What can hang from each mark:
pifu: peku
pibu: neniz zemus
neniz: peku pibu piza
zemus: peku piza
ruton: piza
peku: neniz zemus
piza: neniz ruton

Each row was made from one small tree. Brackets hold a mark, then the marks that hang from it, in alphabetical order. Every link used is in the known rows. Write each row's tree.
Known rows:
(pifu (peku (zemus (piza neniz)))): [6.061, -6.208, -0.619, -0.545, -0.579, 1.674, 2.035, 0.582, 0.367, -0.242, -1.001, -0.382, 1.725, 2.411, -0.665, 2.360, 0.074, -1.092, 0.404, -3.333, -1.523]
(peku neniz): [4.425, -2.954, -0.657, -0.252, 1.880, 2.194, 4.179, -0.634, -1.183, 2.778, -1.689, -0.847, 2.640, 1.778, -1.552, 1.837, 0.641, 0.352, -0.297, -3.448, 3.771]
(pibu (zemus peku piza)): [5.111, -3.241, -0.696, -1.452, -0.041, 1.775, 3.650, 0.040, 1.708, 1.898, 1.303, 0.215, 2.492, 2.240, -0.225, 1.966, -0.585, 0.119, 0.086, -3.390, -0.744]
(peku (neniz pibu) (zemus piza)): [4.164, -5.628, -0.726, -0.017, 2.833, 2.033, 4.307, 3.644, 0.824, 1.842, -0.802, 0.875, 3.363, 1.389, -0.468, 0.877, -0.640, -0.035, -0.466, -3.261, 4.394]
(ruton (piza (neniz peku pibu))): [5.509, -4.310, -0.210, -0.050, 2.570, 1.073, 3.140, 2.889, -0.507, 3.217, -2.202, -1.089, 2.419, 1.232, -1.690, -0.670, 4.273, 0.269, 0.167, -2.963, 0.149]
(peku (neniz piza)): [4.372, -2.714, -0.858, -0.160, 2.518, 2.314, 5.189, -0.962, -1.136, 2.538, -1.607, -1.528, 2.884, 1.690, -0.925, 0.635, -1.797, 0.782, -0.462, -3.449, 4.615]
(ruton (piza (neniz (peku zemus) pibu))): [5.551, -5.794, -0.512, 0.343, 2.814, 1.098, 2.765, 3.495, 0.621, 4.322, -1.632, -0.699, 2.901, 1.357, -0.782, -0.663, 3.773, 0.363, 0.262, -3.086, 0.244]
(peku zemus): [4.992, -4.542, -1.149, 0.462, 1.247, 2.194, 3.722, 0.343, 0.140, 2.878, -0.563, -0.537, 3.003, 1.824, -1.068, 1.700, -0.141, -0.383, 0.119, -3.257, -0.099]
(peku (neniz pibu) (zemus (piza ruton))): [2.930, -4.518, -0.429, 0.032, 2.455, 1.697, 4.282, 4.380, 1.259, 0.307, 0.176, 0.560, 3.435, 1.899, -0.023, 0.414, -1.130, -0.529, -0.558, -3.050, 4.450]
(pibu (zemus (peku neniz) (piza ruton))): [3.339, -2.139, -0.306, -1.712, 0.335, 1.460, 3.906, 0.191, 1.905, 1.301, 1.588, -0.036, 2.719, 2.776, 0.726, 1.574, -0.769, 0.291, -0.360, -3.576, 2.898]
(neniz (peku zemus) piza): [4.549, -5.145, -1.201, 0.571, 1.401, 1.941, 5.081, 0.471, 0.367, 4.458, -1.501, -1.053, 3.062, 1.192, 0.203, -2.333, -1.576, -0.264, -0.210, -3.117, 1.578]
(zemus (peku neniz) (piza ruton)): [3.185, -1.791, -0.071, -0.981, 1.454, 1.520, 3.929, 1.363, 0.733, 1.374, 1.230, -0.370, 3.083, 2.824, 0.814, 1.851, -0.725, 0.456, -0.315, -3.592, 3.463]
(neniz peku (pibu (zemus piza))): [4.531, -5.364, -0.599, -0.822, 0.224, 1.617, 4.722, 2.818, 1.231, 0.917, -1.398, 0.922, 2.228, 0.636, -1.321, -2.456, 0.299, -1.218, -0.379, -2.621, 1.308]
(neniz (peku zemus) pibu piza): [4.146, -5.764, -0.989, 0.844, 3.202, 1.922, 5.431, 3.284, 0.588, 4.591, -1.475, -1.088, 3.077, 0.462, -0.707, -3.503, -1.676, -0.927, -0.439, -3.063, 2.679]
(neniz (piza ruton)): [3.590, -1.784, -0.794, 0.113, 1.311, 1.905, 4.974, 0.132, -0.502, -0.325, -0.179, -2.131, 2.813, 2.209, -0.882, 0.173, -2.658, -0.517, -0.131, -2.972, 0.987]
(pifu (peku neniz)): [4.630, -3.585, -0.624, -0.574, 0.790, 2.060, 4.484, -1.288, -1.620, 1.867, -2.470, -1.676, 1.379, 2.018, -2.541, 1.138, 0.207, -0.557, -0.339, -3.870, 4.026]
(piza (neniz pibu) ruton): [4.266, -3.017, 0.029, 0.091, 2.262, 1.638, 2.681, 2.955, -0.537, 0.292, -0.286, -1.729, 2.445, 1.696, -2.014, 1.201, 0.864, -2.317, 0.211, -2.797, -0.063]
(peku (neniz pibu) zemus): [4.056, -5.108, -0.779, 0.417, 3.739, 2.204, 4.398, 2.828, 0.135, 4.356, -1.155, -0.405, 3.104, 1.164, -1.573, 0.559, 0.197, -0.575, -0.426, -3.523, 4.728]
(zemus peku piza): [4.938, -2.924, -0.533, -0.706, 1.273, 1.845, 3.611, 1.052, 0.520, 1.838, 0.910, -0.149, 2.777, 2.203, -0.071, 2.414, -0.533, 0.294, 0.160, -3.421, -0.279]
(piza neniz): [5.799, -3.356, -0.499, -0.241, 1.122, 1.994, 2.175, -0.444, -1.070, 1.782, -1.141, -1.198, 2.337, 1.884, -1.630, 3.023, 1.452, -0.851, 0.443, -3.022, -1.209]
(peku (neniz pibu (piza ruton)) zemus): [2.708, -3.938, -0.655, 0.510, 3.901, 1.950, 5.332, 3.213, 0.675, 2.716, -0.099, -1.505, 3.444, 1.498, -0.373, -1.106, -2.797, -0.629, -0.615, -3.357, 5.631]
(zemus peku): [4.797, -2.305, -0.598, -0.255, 1.860, 2.032, 3.726, 0.053, -0.199, 4.215, 0.406, -1.414, 2.618, 1.832, -1.239, 1.990, 0.316, -0.389, 0.214, -3.710, -0.029]
(ruton piza): [5.339, -2.380, -0.946, -0.133, 1.381, 1.662, 4.137, 0.000, -0.790, 1.227, -1.129, -1.059, 2.702, 2.421, -1.760, 2.365, 2.099, 1.947, 0.101, -3.258, -0.202]
(pibu (neniz peku) zemus): [5.203, -4.532, -0.829, -0.182, -0.331, 1.822, 4.481, -0.126, -0.019, 2.824, -2.086, -0.327, 1.610, 1.391, -1.694, -1.311, 1.024, -0.252, 1.212, -3.076, 0.692]

Write each row's tree:
[4.285, -5.155, -0.220, 0.025, 1.759, 1.458, 2.230, 4.629, 1.409, -0.895, 0.674, 0.080, 3.097, 2.006, 0.051, 1.506, -0.300, -1.612, 0.241, -2.645, -0.427] => (peku (zemus (piza (neniz pibu) ruton)))
[5.828, -3.372, -0.094, -1.013, 1.220, 1.620, 1.818, 0.895, 0.445, 2.036, 0.813, -0.354, 2.644, 2.361, 0.308, 3.400, 0.759, -0.335, 0.477, -3.381, -1.597] => (zemus peku (piza neniz))
[4.697, -3.770, -0.390, -1.188, 1.410, 1.824, 4.083, 2.817, 1.912, 2.068, 1.322, 0.226, 2.413, 1.507, -1.219, 0.658, -0.654, -0.498, -0.114, -3.372, 0.498] => (neniz (pibu (zemus peku piza)))
[2.855, -2.776, -0.538, -0.640, 2.499, 1.884, 5.596, 1.429, 0.687, 1.490, -0.219, -1.651, 2.606, 1.506, -1.477, -1.372, -2.450, -0.571, -0.750, -3.213, 5.253] => (peku (neniz (pibu zemus) (piza ruton)))
[4.856, -5.020, -0.332, -0.526, -0.980, 1.266, 2.103, 1.262, 0.837, -1.941, -0.068, -0.781, 1.877, 2.954, -0.076, 1.949, -0.535, -1.497, 0.396, -3.181, -1.412] => (pifu (peku (zemus (piza neniz ruton))))
[4.582, -4.164, -0.181, -1.292, -1.783, 1.026, 2.475, 0.481, 1.270, -0.790, -0.472, 0.200, 2.207, 2.232, 0.423, -0.465, 0.979, -1.478, 0.094, -2.488, -1.227] => (pibu (zemus (piza (neniz peku) ruton)))
[2.721, -2.401, -0.378, 0.137, 3.654, 1.934, 5.681, 2.501, -0.530, 1.105, -0.743, -1.959, 2.989, 1.540, -1.380, -0.999, -2.363, -0.560, -0.664, -3.224, 5.738] => (peku (neniz pibu (piza ruton)))
[3.550, -3.581, -0.438, -0.807, 0.166, 1.597, 4.365, 3.110, 1.452, -2.151, 0.623, 0.203, 2.413, 1.755, -1.419, 0.152, -1.211, -1.331, -0.273, -2.560, 0.551] => (neniz (pibu (zemus (piza ruton))))
[3.741, -1.774, -0.306, -0.689, 0.639, 1.437, 3.678, 1.756, 0.949, 0.274, 1.705, -0.541, 2.958, 2.673, 0.502, 1.911, -0.983, -0.325, 0.069, -3.236, -0.148] => (zemus peku (piza ruton))
[2.813, -3.082, -0.301, -0.213, 2.429, 1.778, 5.895, 2.076, -0.954, 0.594, -1.430, -2.736, 1.684, 1.678, -2.370, -1.826, -2.626, -1.423, -0.717, -3.674, 5.884] => (pifu (peku (neniz pibu (piza ruton))))
[4.414, -5.152, -0.493, -1.469, 0.221, 1.810, 4.833, 1.551, 0.530, -0.098, -1.602, 0.025, 1.169, 1.519, -2.501, -0.247, -0.654, -0.821, -0.582, -3.516, 4.220] => (pifu (peku (neniz (pibu (zemus piza)))))
[4.615, -2.229, 0.133, -0.932, 0.725, 1.229, 1.803, 1.484, 0.820, 0.179, 1.713, -0.815, 2.803, 2.828, 0.768, 2.980, 0.214, -1.004, 0.436, -3.195, -1.624] => (zemus peku (piza neniz ruton))
[4.699, -2.875, -0.143, -0.655, -0.015, 1.447, 2.114, 1.190, 0.084, -2.359, 0.117, -0.359, 2.626, 2.764, -0.021, 2.807, 0.247, -1.031, 0.323, -2.601, -1.506] => (zemus (piza neniz ruton))
[5.847, -3.520, -0.326, -0.126, 3.036, 1.438, 2.642, 2.450, -0.625, 1.860, -1.193, -1.319, 2.532, 1.805, -2.359, 2.234, 3.241, 0.629, 0.275, -3.115, -0.339] => (ruton (piza (neniz pibu)))
[5.049, -5.699, -1.013, 0.917, 1.076, 1.827, 4.247, 1.510, -0.060, 4.314, -2.017, -0.281, 2.456, 1.393, -0.570, -1.109, 0.797, -0.174, 1.277, -3.203, 1.004] => (pibu (neniz (peku zemus)))
[3.939, -2.161, -0.675, 0.596, 1.543, 1.958, 5.104, 0.798, -0.920, -0.202, -0.567, -2.146, 2.448, 2.132, -0.974, 0.343, -2.703, 0.247, 1.221, -3.021, 1.333] => (pibu (neniz (piza ruton)))
[4.274, -4.591, -0.462, -0.967, 1.099, 2.034, 4.967, 0.464, -0.242, 2.416, -1.955, -1.322, 0.981, 1.265, -3.654, -0.614, 0.123, -1.175, -0.533, -3.851, 4.497] => (pifu (peku (neniz (pibu zemus))))
[3.937, -4.650, -0.776, -0.247, -1.086, 1.468, 3.855, 1.445, 0.841, -1.874, -0.052, -0.495, 1.941, 2.690, -0.407, 0.854, -1.697, -1.106, 0.002, -3.239, -0.126] => (pifu (peku (zemus (piza ruton))))
[4.155, -4.262, -0.623, 0.401, 2.743, 1.931, 5.733, 2.746, -0.612, 3.031, -2.122, -1.462, 2.552, 0.276, -1.613, -3.450, -1.254, -0.869, -0.374, -2.930, 2.889] => (neniz peku pibu piza)
[4.566, -3.382, -0.451, -0.749, 2.257, 1.967, 4.182, 1.886, 1.145, 4.622, 0.964, -1.098, 2.227, 1.152, -2.333, 0.356, 0.085, -1.050, -0.059, -3.620, 0.697] => (neniz (pibu (zemus peku)))
[5.549, -4.682, -0.151, -0.400, 1.853, 1.831, 2.495, 3.260, -0.198, -0.379, -0.795, 0.098, 2.503, 1.345, -1.372, 2.076, 0.664, -1.136, 0.266, -2.717, -0.402] => (zemus (piza (neniz pibu)))
[3.368, -3.891, -0.741, -0.217, 0.800, 1.624, 3.789, 1.683, 1.062, 0.087, 0.031, 0.566, 3.509, 2.690, 0.951, 1.675, -1.061, 0.151, -0.373, -3.113, 3.334] => (peku neniz (zemus (piza ruton)))
[3.202, -1.486, -0.416, -1.221, 1.639, 1.700, 5.026, -0.850, 1.299, 3.842, 1.356, -2.088, 2.766, 2.525, 0.194, 0.099, -2.339, 0.168, -0.486, -3.841, 4.018] => (pibu (zemus (peku (neniz (piza ruton)))))
[5.657, -6.762, -0.400, -0.286, 1.102, 1.649, 2.465, 3.310, 0.556, 0.107, -1.026, -0.340, 1.664, 1.636, -1.515, 1.247, -0.103, -1.984, 0.244, -3.265, -0.364] => (pifu (peku (zemus (piza (neniz pibu)))))
[5.464, -3.908, 0.006, -1.015, 2.386, 1.766, 2.393, 1.775, 1.081, 4.590, 0.961, -1.325, 2.016, 1.426, -1.821, 1.481, 1.293, -1.600, 0.328, -3.589, -0.642] => (piza (neniz (pibu (zemus peku))))
[5.197, -5.609, -1.039, -0.266, -0.519, 1.843, 3.884, 0.711, 0.424, -0.452, -0.948, -0.139, 1.862, 2.089, -0.882, 1.193, -1.192, -0.516, 0.046, -3.381, -0.155] => (pifu (peku (zemus piza)))
[3.467, -4.568, -0.686, -0.520, -0.322, 1.510, 4.172, 0.974, 0.672, -0.932, -0.634, -0.401, 2.121, 2.724, -0.011, 0.818, -1.374, -0.457, -0.391, -3.540, 3.503] => (pifu (peku neniz (zemus (piza ruton))))
[3.378, -2.569, -0.703, 0.202, 0.812, 1.562, 5.399, 0.536, -0.381, 1.211, -1.203, -1.914, 2.743, 1.658, -0.193, -2.745, -1.760, -0.899, -0.303, -2.806, 1.718] => (neniz peku (piza ruton))
[3.226, -2.335, -0.463, 0.405, 2.926, 1.907, 5.347, 2.856, -0.352, 0.209, -0.118, -2.153, 2.798, 1.418, -1.816, -1.103, -2.761, -1.119, -0.293, -2.867, 2.095] => (neniz pibu (piza ruton))
[5.177, -5.223, -0.235, -0.612, 1.104, 1.613, 3.045, 1.646, 0.417, 3.447, -1.771, -0.615, 1.842, 0.689, -2.106, -1.543, 2.271, -2.115, 0.070, -2.854, 0.161] => (piza (neniz peku (pibu zemus)))
[4.272, -4.621, -0.484, 0.317, 0.484, 1.236, 2.305, 1.322, 0.662, 2.988, -0.767, -0.976, 2.806, 2.057, 0.360, -0.497, 1.530, -1.846, 0.277, -2.909, -0.649] => (piza (neniz (peku zemus)) ruton)
[5.930, -5.136, -0.801, 0.092, 1.146, 1.102, 2.414, 0.674, 0.450, 4.352, -1.670, -0.671, 2.889, 2.036, 0.163, 0.468, 3.864, 1.117, 0.304, -3.150, -1.036] => (ruton (piza (neniz (peku zemus))))
[4.198, -5.764, -0.660, 0.123, 2.491, 2.072, 4.673, 2.170, -0.274, 3.324, -1.874, -1.254, 1.824, 1.338, -2.531, -0.274, -0.203, -1.152, -0.466, -3.953, 4.948] => (pifu (peku (neniz pibu) zemus))
[4.010, -1.934, -0.542, -0.532, 1.214, 1.692, 4.909, 0.094, 1.173, 2.669, 1.552, -2.206, 2.145, 2.403, -0.381, 0.160, -2.774, 0.212, 1.278, -3.635, 0.735] => (pibu (neniz (piza ruton)) (zemus peku))
[3.304, -4.231, -0.313, -0.768, -0.151, 1.217, 4.736, 3.502, 1.642, -0.578, -0.473, 0.497, 2.326, 1.320, -0.815, -2.902, -0.301, -1.656, -0.447, -2.444, 1.209] => (neniz peku (pibu (zemus (piza ruton))))
[5.906, -5.609, -0.691, -0.252, 0.611, 1.825, 1.816, 1.097, 0.774, 0.757, -0.204, 0.489, 3.057, 2.207, 0.402, 3.272, 0.339, -0.449, 0.469, -2.880, -1.637] => (peku (zemus (piza neniz)))
[3.152, -1.827, -0.633, -0.193, 1.944, 1.894, 5.208, -0.328, -0.704, 1.006, -0.735, -1.947, 3.036, 2.271, -0.435, 0.153, -2.354, 0.171, -0.519, -3.288, 4.548] => (peku (neniz (piza ruton)))
[5.143, -6.203, -0.947, 0.496, 0.348, 1.659, 4.093, 2.539, 0.644, 1.706, -1.592, 0.986, 2.662, 1.554, 0.475, -0.694, -0.014, 0.454, 1.211, -2.966, 0.698] => (pibu (neniz (peku (zemus piza))))
[2.942, -3.182, -0.410, 0.466, 2.433, 1.543, 5.822, 3.343, -0.171, 1.585, -1.188, -1.964, 2.716, 0.891, -1.155, -3.980, -1.740, -1.597, -0.462, -2.752, 2.967] => (neniz peku pibu (piza ruton))
[4.810, -4.603, -0.760, -0.891, 0.569, 1.999, 4.346, 2.318, 1.027, -0.294, -0.316, 0.659, 2.373, 1.206, -2.008, 0.493, -0.630, -0.721, -0.192, -2.704, 0.507] => (neniz (pibu (zemus piza)))
[2.841, -2.332, 0.120, -0.712, 3.016, 1.504, 4.395, 4.010, 0.939, 1.469, 1.193, -0.354, 3.032, 1.962, -0.034, 0.637, -0.758, -0.376, -0.453, -3.516, 4.617] => (zemus (peku (neniz pibu)) (piza ruton))
[4.373, -2.471, -0.738, -1.262, 2.314, 2.101, 4.943, -1.584, 0.845, 5.391, 0.490, -1.537, 2.633, 1.963, -0.285, 0.531, -1.918, 0.750, -0.449, -4.019, 3.932] => (pibu (zemus (peku (neniz piza))))
[4.233, -2.602, 0.253, -0.970, 1.926, 1.388, 2.407, 2.247, 1.554, 3.165, 1.799, -1.771, 2.154, 1.933, -1.448, 1.065, 0.744, -2.085, 0.297, -3.409, -0.521] => (piza (neniz (pibu (zemus peku))) ruton)
